What can hang from each mark:
teka: pegim viripa
pegim: femokeb teka
femokeb: fubi turik
turik: femokeb gisevuf lofu
tiri: buzi
buzi: lofu tiri
lofu: buzi pegim
viripa: teka

Each row was made from one small tree. Brackets hold a mark, then the marks that hang from it, in alphabetical order. Every link used is in the known rows. Write each row's tree.
Known rows:
[buzi [lofu [pegim teka]]]: [  6.4  -9.3  22.2  -0.4   7.6   1.1   1.8  11.8   0.3  13.9   7.2  12.5
   4.7 -15.4  17.6  -7.1   1.8  12.8  45.0 -12.0 -11.9   7.9]
[femokeb turik]: [ -2.1   0.2   5.7  10.1   3.3  -1.7  -0.8  -2.1   3.4  11.2  10.7   9.1
   1.1  -3.2   2.7   0.4  -1.5   6.8  -5.0  -5.2   7.3 -29.5]
[lofu buzi [pegim [teka viripa]]]: [ -0.5  -7.4  12.0 -19.9  57.2  -6.9   3.9  -8.0   3.2  -2.0   0.5  14.5
  -1.6  -6.2  26.1  -4.2   0.0  18.7  32.7 -43.6 -26.4   0.6]
[pegim teka]: [ 8.3  9.7  7.8 -7.6  4.8 -1.1  4.7 -3.8  4.4 -4.0  6.6 12.7 13.0 -4.4
  4.2 -3.2 -1.2  5.6 10.7 -0.9 -2.7 -3.4]
[buzi lofu tiri]: [  3.4 -18.8   5.9  17.0   6.2  -0.6   1.0  10.9  -0.1  21.3  -8.9  -9.2
  14.0 -19.9  -5.9  -4.7   8.8   3.7   3.1   4.9   0.5  10.7]
[viripa [teka pegim]]: [ -7.2   8.2  -0.6  14.5  -4.6  -7.9  -0.5 -11.2 -13.8   9.5  13.0   1.2
   1.5   0.7  -4.7   5.9   0.4  -3.8 -13.7 -11.0  -8.5  -9.1]
[tiri buzi]: [ -7.4  -0.1 -10.8  -5.8  -1.2   5.1   1.8 -10.7   2.0  -5.9   2.6  -3.1
  -6.0  -3.2   5.4   5.2   7.2   2.0   9.2   7.5  20.5 -18.2]
[teka [pegim femokeb]]: [ -4.4  -2.9   2.2   4.5   5.5  -9.6   4.7 -24.6   1.2  -4.2   3.1   9.5
  22.1  -6.0  -0.4  11.1  -0.8   0.6   8.7 -10.0  -0.7 -12.3]
[viripa [teka [pegim [femokeb [turik gisevuf]]]]]: [-21.8  18.5  -1.2  31.2  42.9  -8.3   2.7 -18.7 -14.9  10.3   6.0  11.2
  -0.6   2.7   1.9  -0.4  -0.3   4.1  -5.3 -30.8   8.8 -35.1]
[viripa [teka [pegim femokeb]]]: [-13.1  -2.2  -2.1  20.2  16.9  -9.7   1.9 -25.6 -12.5   0.3  10.2   5.6
  11.0  -2.9  -3.1   6.1  -1.0  -3.2   0.8 -19.8   2.1 -10.8]
[teka [pegim [femokeb fubi turik]] viripa]: [-15.3 -12.4   6.2   9.7  26.6 -15.0  -3.9 -16.6  11.8   6.0  16.0  16.5
  26.0  -0.2   2.8  15.9  -7.1  18.2  -3.8 -35.6 -20.4 -41.9]
[tiri [buzi [lofu pegim]]]: [ -9.3 -17.1   3.2   1.5   2.1   7.5  -0.9   6.3  -2.6  10.6   4.0  -4.5
 -14.0 -14.2  17.9   1.7  11.2  10.0  43.2  -3.8  10.6  -6.7]
[teka [pegim femokeb] viripa]: [ -2.4 -17.5   5.7   4.6  30.7 -14.4   4.7 -24.4   6.0  -4.7  -8.2  10.8
  25.1  -1.6  -0.8   9.3  -0.1   5.6  -4.3 -32.9 -15.6  -0.6]
[lofu [pegim [femokeb fubi]]]: [-13.8 -13.3  -5.2   0.3  38.4  -0.1  -8.8   4.6   4.5  -5.5  15.3   4.9
  -0.8  -8.5  17.3   2.7 -11.5   9.8  36.4 -15.8 -12.1 -10.1]
[tiri [buzi [lofu [pegim [femokeb fubi]]]]]: [-24.5 -25.6  -4.6   2.8  20.8   4.2  -5.7   3.6   1.3   1.0  15.1  -3.9
  -5.5 -13.0  20.6   7.9   4.6  16.5  61.6 -12.2   8.9 -22.2]
[turik femokeb [lofu [pegim teka]]]: [ -5.2 -12.2  25.1 -10.6   9.9  16.7  -6.3  11.7   4.5  -1.5  11.2  35.5
   2.8 -12.4  22.9  -1.7  -6.8  12.0  41.6 -24.9  -0.9   8.3]
[turik femokeb gisevuf]: [-16.5  15.7  -5.0  -7.6   8.0   8.7  -4.5   9.0  -8.3 -14.2 -19.0   4.5
  -8.5  17.7   7.0   0.3   2.4   0.0  -4.6 -12.5  11.6   6.3]
[lofu [pegim [femokeb fubi turik]]]: [-15.7 -10.1   1.2  11.9  40.4  -1.2 -10.2   2.6   6.7   6.5  25.4  14.6
  -0.4 -11.7  18.0   3.4 -13.8  16.3  33.4 -20.0  -4.8 -42.1]
[femokeb [turik gisevuf]]: [ -8.2  19.6   2.1  12.1  29.4   0.8   0.4   6.3  -2.4  10.6  -4.2   5.4
 -11.3   6.6   4.3  -6.1   0.1   7.3  -8.1  -9.1   7.5 -25.1]
[pegim [femokeb [turik lofu]]]: [-13.3 -22.5  17.0  21.5  29.7   3.0   1.4  -5.9   6.2  14.0  10.2  24.5
   4.8 -13.6   3.9  -2.3  -4.3  13.8  20.6 -21.3  20.8 -27.4]
[viripa teka]: [ -7.5   3.5  -6.3  16.0  12.2   0.0  -2.8  -0.9 -14.2   2.7   7.0  -3.6
 -10.2   2.8  -2.4  -5.6   0.0  -3.5  -7.3 -11.9   3.9   2.2]
[turik gisevuf]: [ -6.5  19.0  -3.4   1.0  24.7   3.1   1.4   9.7  -4.6  -0.5 -14.4  -3.2
 -12.5   9.6   2.2  -6.9   2.6   1.1  -1.6  -4.6   1.2   4.9]
[turik [lofu pegim]]: [ -4.0 -19.5  19.0   6.1  24.4  10.9  -4.8  16.5   2.6  15.5   8.1  14.9
 -13.5 -16.2  13.6  -6.2  -5.2   8.8  32.5 -14.9  -9.1  11.2]
[lofu buzi]: [-13.3   2.1  -4.4 -13.1   9.2  -5.1   4.0 -10.7  -6.0  -1.5  -1.1  -4.1
  -7.2   2.5   6.9   4.7   5.5   6.7  16.6 -12.5   2.9 -10.3]
[pegim [femokeb fubi turik] [teka viripa]]: [ -7.5 -11.2  10.2   4.0  50.1  -9.3  -0.7  -9.3  16.2  -2.5  16.8  25.2
  26.4  -2.1  10.0   1.3  -9.5  23.9  10.1 -35.8  -9.6 -37.1]
[buzi lofu]: [ -2.6 -15.2  10.6   6.3 -16.4  -1.5   1.6   9.7  -5.8  14.2  -4.7  -4.6
   3.9  -1.1  -1.8  -0.4   9.0   4.9  15.3  -1.1   1.8   7.8]

Write each row's tree:
[ -6.1 -17.0  13.7  14.8  32.5 -15.9   3.6 -28.0   8.5   6.3   2.5  20.0
  25.8  -4.7   2.5   8.8  -2.0  11.6  -7.9 -35.6  -9.1 -30.7]  [teka [pegim [femokeb turik]] viripa]
[-24.0  -7.3   3.5   7.0  67.2  11.4  -8.4  22.5   1.7   5.0   2.9  11.9
 -16.6  -6.7  18.4  -7.2  -9.4  16.5  47.7 -27.2 -10.0   2.7]  [turik gisevuf [lofu [pegim [femokeb fubi]]]]
[ -0.3  -7.5  -2.0  -5.5  76.2  -4.4   6.6 -19.9   3.4  -4.7   4.3  12.2
  15.0 -31.3  23.3  -5.7  -2.3  14.0  47.7 -20.6  -1.7 -12.3]  [lofu [buzi tiri] [pegim femokeb teka]]
[ 12.2 -13.7  16.6   9.2  29.5   1.7   2.2  14.0   5.2  21.3   3.7   8.4
  17.4 -33.2  13.3 -11.7   2.1  11.2  34.4  -2.0 -11.6  11.4]  [buzi [lofu [pegim teka]] tiri]
[ -3.6  -6.8  -5.2  -2.6  49.6  -1.3  -1.8  -2.8  -1.4  10.0   0.4  -3.0
  -7.5 -24.4  16.1  -3.6   0.7   8.6  23.8 -11.5 -11.0  -5.4]  [lofu [buzi tiri] pegim]
[  5.5 -14.9  10.7  -2.2  52.9  -8.2   7.2 -17.5   9.1 -13.1  -5.9  18.4
  26.0  -2.9   7.4  -4.7  -2.0  10.1  11.3 -33.5  -4.4   5.7]  [pegim femokeb [teka viripa]]
[-17.8  -6.6  13.2   9.2   0.0   7.1  -8.6  18.7   9.3  23.4  24.6  17.2
  -2.9  -7.1   3.1   3.8  -7.3  19.5  12.0 -10.3  -2.7 -33.0]  [femokeb fubi [turik lofu]]
[-26.5   6.6  -2.7  26.5  13.6 -11.4  -5.8 -17.5  -6.8   9.9  33.1  11.9
   9.9  -3.1  -0.1  12.7  -7.8  10.2   0.3 -24.7  -2.8 -52.5]  [viripa [teka [pegim [femokeb fubi turik]]]]
[-25.1   8.2   9.7  12.5  24.6   9.8  -7.1  29.3   4.5  22.3  10.5  14.1
 -15.7   5.1   6.2  -2.8  -5.2  20.0   9.5 -16.7  -1.1 -27.9]  [femokeb fubi [turik gisevuf lofu]]
[  4.0   2.5   1.1 -10.5  53.8  -1.8   3.7  -7.0   3.9   4.8   7.1   8.4
   6.4 -27.7  21.5  -5.5  -1.2  13.2  33.3 -13.0 -14.2  -9.6]  [lofu [buzi tiri] [pegim teka]]
[-18.8  24.0  -3.4   6.5  22.7   1.7  -7.1  18.1   2.0   8.3   7.9   2.7
 -11.3   9.5   5.5  -0.6  -4.8  15.0  -3.3  -9.6  -4.3 -35.8]  [femokeb fubi [turik gisevuf]]
[-37.1 -13.2   7.4 -20.6   9.5  12.3 -14.7  15.8  -3.9   0.0  14.8  16.3
 -19.1  -1.1  26.0  13.5  -5.4  21.1  50.2 -34.7  -6.3  -9.2]  [turik [femokeb fubi] [lofu buzi pegim]]
[-14.0 -31.4   0.5   6.6  26.8   4.0   1.6  -7.4  -2.4   0.8   1.5   0.5
  -6.0 -17.0  19.7   0.7   8.6   9.7  58.0 -12.7  21.0  -8.4]  [tiri [buzi [lofu [pegim femokeb]]]]
[-23.8   2.2  -9.3  15.6  10.8  -9.9  -5.5 -15.2  -9.4  -0.1  22.1   2.4
  10.5   0.5  -3.0  12.3  -5.5   3.8   6.5 -19.9  -8.6 -22.7]  [viripa [teka [pegim [femokeb fubi]]]]
[ -8.6 -17.2  -8.0   3.6  75.2  -3.3   1.6 -16.3  -1.7   0.0  -2.0   0.5
   3.3 -27.2  18.3  -2.7  -1.5   8.9  36.3 -18.2  -0.2  -8.1]  [lofu [buzi tiri] [pegim femokeb]]
[  1.0 -22.4  19.7   5.6  32.4  -1.6   4.6  -1.2   1.0   5.6   6.7  15.2
  15.9 -19.7  19.6  -6.6   0.5  12.6  58.5 -20.8  -1.1   4.5]  [buzi [lofu [pegim femokeb teka]]]
[-21.7  -5.9  14.8   2.3  14.7   2.0   1.6  -4.4  -0.6  22.0  12.3  15.9
 -10.3  -6.5   8.6   3.6   2.0  19.7  23.4 -21.8  10.2 -32.2]  [femokeb [turik [lofu buzi]]]
[  0.9 -24.2  15.6  -6.4  30.7   2.5   3.3   0.6   7.1   6.3   0.4  10.3
   3.0 -13.0  23.3  -5.0  10.0  18.7  40.0 -25.6  -5.3   1.6]  [tiri [buzi [lofu [pegim [teka viripa]]]]]
[-14.3   6.5  13.2  17.3  31.7   9.2  -0.1  17.8   1.8  21.4  -2.1  16.9
 -15.5  -0.6   4.8  -9.2  -0.3  14.6   5.1 -15.9  10.1 -17.3]  [femokeb [turik gisevuf lofu]]
[-26.3  18.3  -9.9 -10.9   1.0   9.5 -11.8  20.1  -4.8 -15.0  -5.3   1.9
  -8.9  21.0   9.5   7.5  -2.0   7.5  -0.2 -11.3  -1.1  -5.0]  [turik [femokeb fubi] gisevuf]
[-38.4  -8.0   3.2 -21.3 -10.8   8.8 -10.5   8.5  -4.6  -4.7   8.6  12.1
  -8.0   8.1  13.7  16.3  -0.7  19.0  31.7 -26.4   3.8 -13.8]  [turik [femokeb fubi] [lofu buzi]]
[-12.1   1.5   7.9  16.3  55.4 -12.9   5.0 -17.3   4.1   5.9 -11.3  16.3
  14.0   6.6   4.6   1.3   0.8  12.3 -11.1 -41.3  -8.9 -25.8]  [teka [pegim [femokeb [turik gisevuf]]] viripa]
[-13.1 -14.5   0.3  -1.0  23.8 -14.8  -2.9 -15.0   8.7  -4.5   4.6   8.2
  24.7   2.1   1.7  14.5  -4.0  12.6  -0.3 -31.8 -27.9 -11.6]  [teka [pegim [femokeb fubi]] viripa]
[  5.4 -22.6   9.8  17.4  26.2   3.5  -3.1  17.8   0.7  24.2  -3.2  -4.6
   4.2 -28.6   8.3  -8.6   3.9   5.8  22.2  -2.5 -10.6  15.1]  [buzi [lofu pegim] tiri]
[ -1.0 -20.5  24.7  16.5  31.4  -3.0   3.3  -4.1   4.4  15.4  15.5  25.2
  16.7 -23.2  21.7  -6.7  -1.4  19.1  51.9 -25.9   6.7 -24.6]  [buzi [lofu [pegim [femokeb turik] teka]]]
[-45.1   8.5  -0.6 -21.3  15.9  12.3  -8.7  18.2  -9.1  -3.8  -3.7   8.5
 -20.5  17.6  15.3   9.6   2.4  19.5  27.4 -30.0   3.2  -7.2]  [turik [femokeb fubi] gisevuf [lofu buzi]]
[ -8.9  -2.3   9.4   3.6  44.3  -2.2  -4.5  -1.9  12.8   0.9  32.5  26.9
  14.8 -16.9  23.4  -0.2 -15.1  22.3  43.1 -21.6  -5.9 -45.0]  [lofu [pegim [femokeb fubi turik] teka]]
[-27.0 -19.1  12.2 -14.8  15.6  11.3  -7.5   4.6  -7.8   0.4   1.8  20.3
 -20.2  -4.7  25.8   6.4  -0.3  15.2  46.4 -35.5   4.8   2.0]  [turik femokeb [lofu buzi pegim]]
[ -3.8 -25.5  31.8  -8.8  36.7  11.9  -6.2  11.6   8.2  -1.7  -0.8  37.9
   6.4  -7.5  23.6  -3.1  -6.1  16.8  27.9 -48.4 -13.3  21.2]  [turik femokeb [lofu [pegim [teka viripa]]]]
[-24.9   2.4  14.0   3.4  60.7   6.7  -0.8  13.8  -5.4  23.9   1.7  16.9
 -33.8  -8.1  26.0  -8.7   0.2  22.3  40.9 -35.3  -0.5 -23.5]  [femokeb [turik gisevuf [lofu buzi pegim]]]
[ 15.4 -26.3  22.0   8.6  54.5  -2.2   1.3  12.4   9.5  20.3  -7.6   9.2
  20.2 -29.1  13.4 -13.9   3.5  16.0  20.3 -26.2 -27.7  20.9]  [buzi [lofu [pegim [teka viripa]]] tiri]
[ -9.9 -19.3  13.6   0.0  26.0  -1.5  -2.9   9.1   4.3   4.9  17.7  12.9
  16.9 -15.4  20.0  -1.3  -4.1  19.7  61.8 -17.3 -12.9  -6.7]  [buzi [lofu [pegim [femokeb fubi] teka]]]
[ -5.2 -23.0   7.6  -0.5  28.3   4.0   6.6 -10.8   3.6  -2.7   8.7  11.9
   9.6 -21.2  24.3  -1.5   8.0  15.0  69.7 -12.9  18.7 -14.9]  [tiri [buzi [lofu [pegim femokeb teka]]]]
[ -4.5 -10.4   4.2  -7.6  46.6  -8.4   0.3  -6.3  12.8 -13.5   5.9  15.4
  26.6   0.5   8.5   1.5  -7.2  16.7  14.3 -33.5 -18.0  -6.6]  [pegim [femokeb fubi] [teka viripa]]
[ -7.3   0.3  -1.9  -6.4  20.1  -4.6   0.5  -6.2   8.6 -13.9  18.0  13.8
  23.1  -3.5   7.1   4.4  -8.1  12.2  27.1 -10.4  -3.9 -17.8]  [pegim [femokeb fubi] teka]
[-22.9 -19.7  11.0  15.7  22.0   3.9  -5.8   5.5   9.6  14.0  23.2  21.1
   6.0  -9.9   5.1   5.2  -8.4  20.4  25.6 -20.0   6.5 -38.1]  [pegim [femokeb fubi [turik lofu]]]
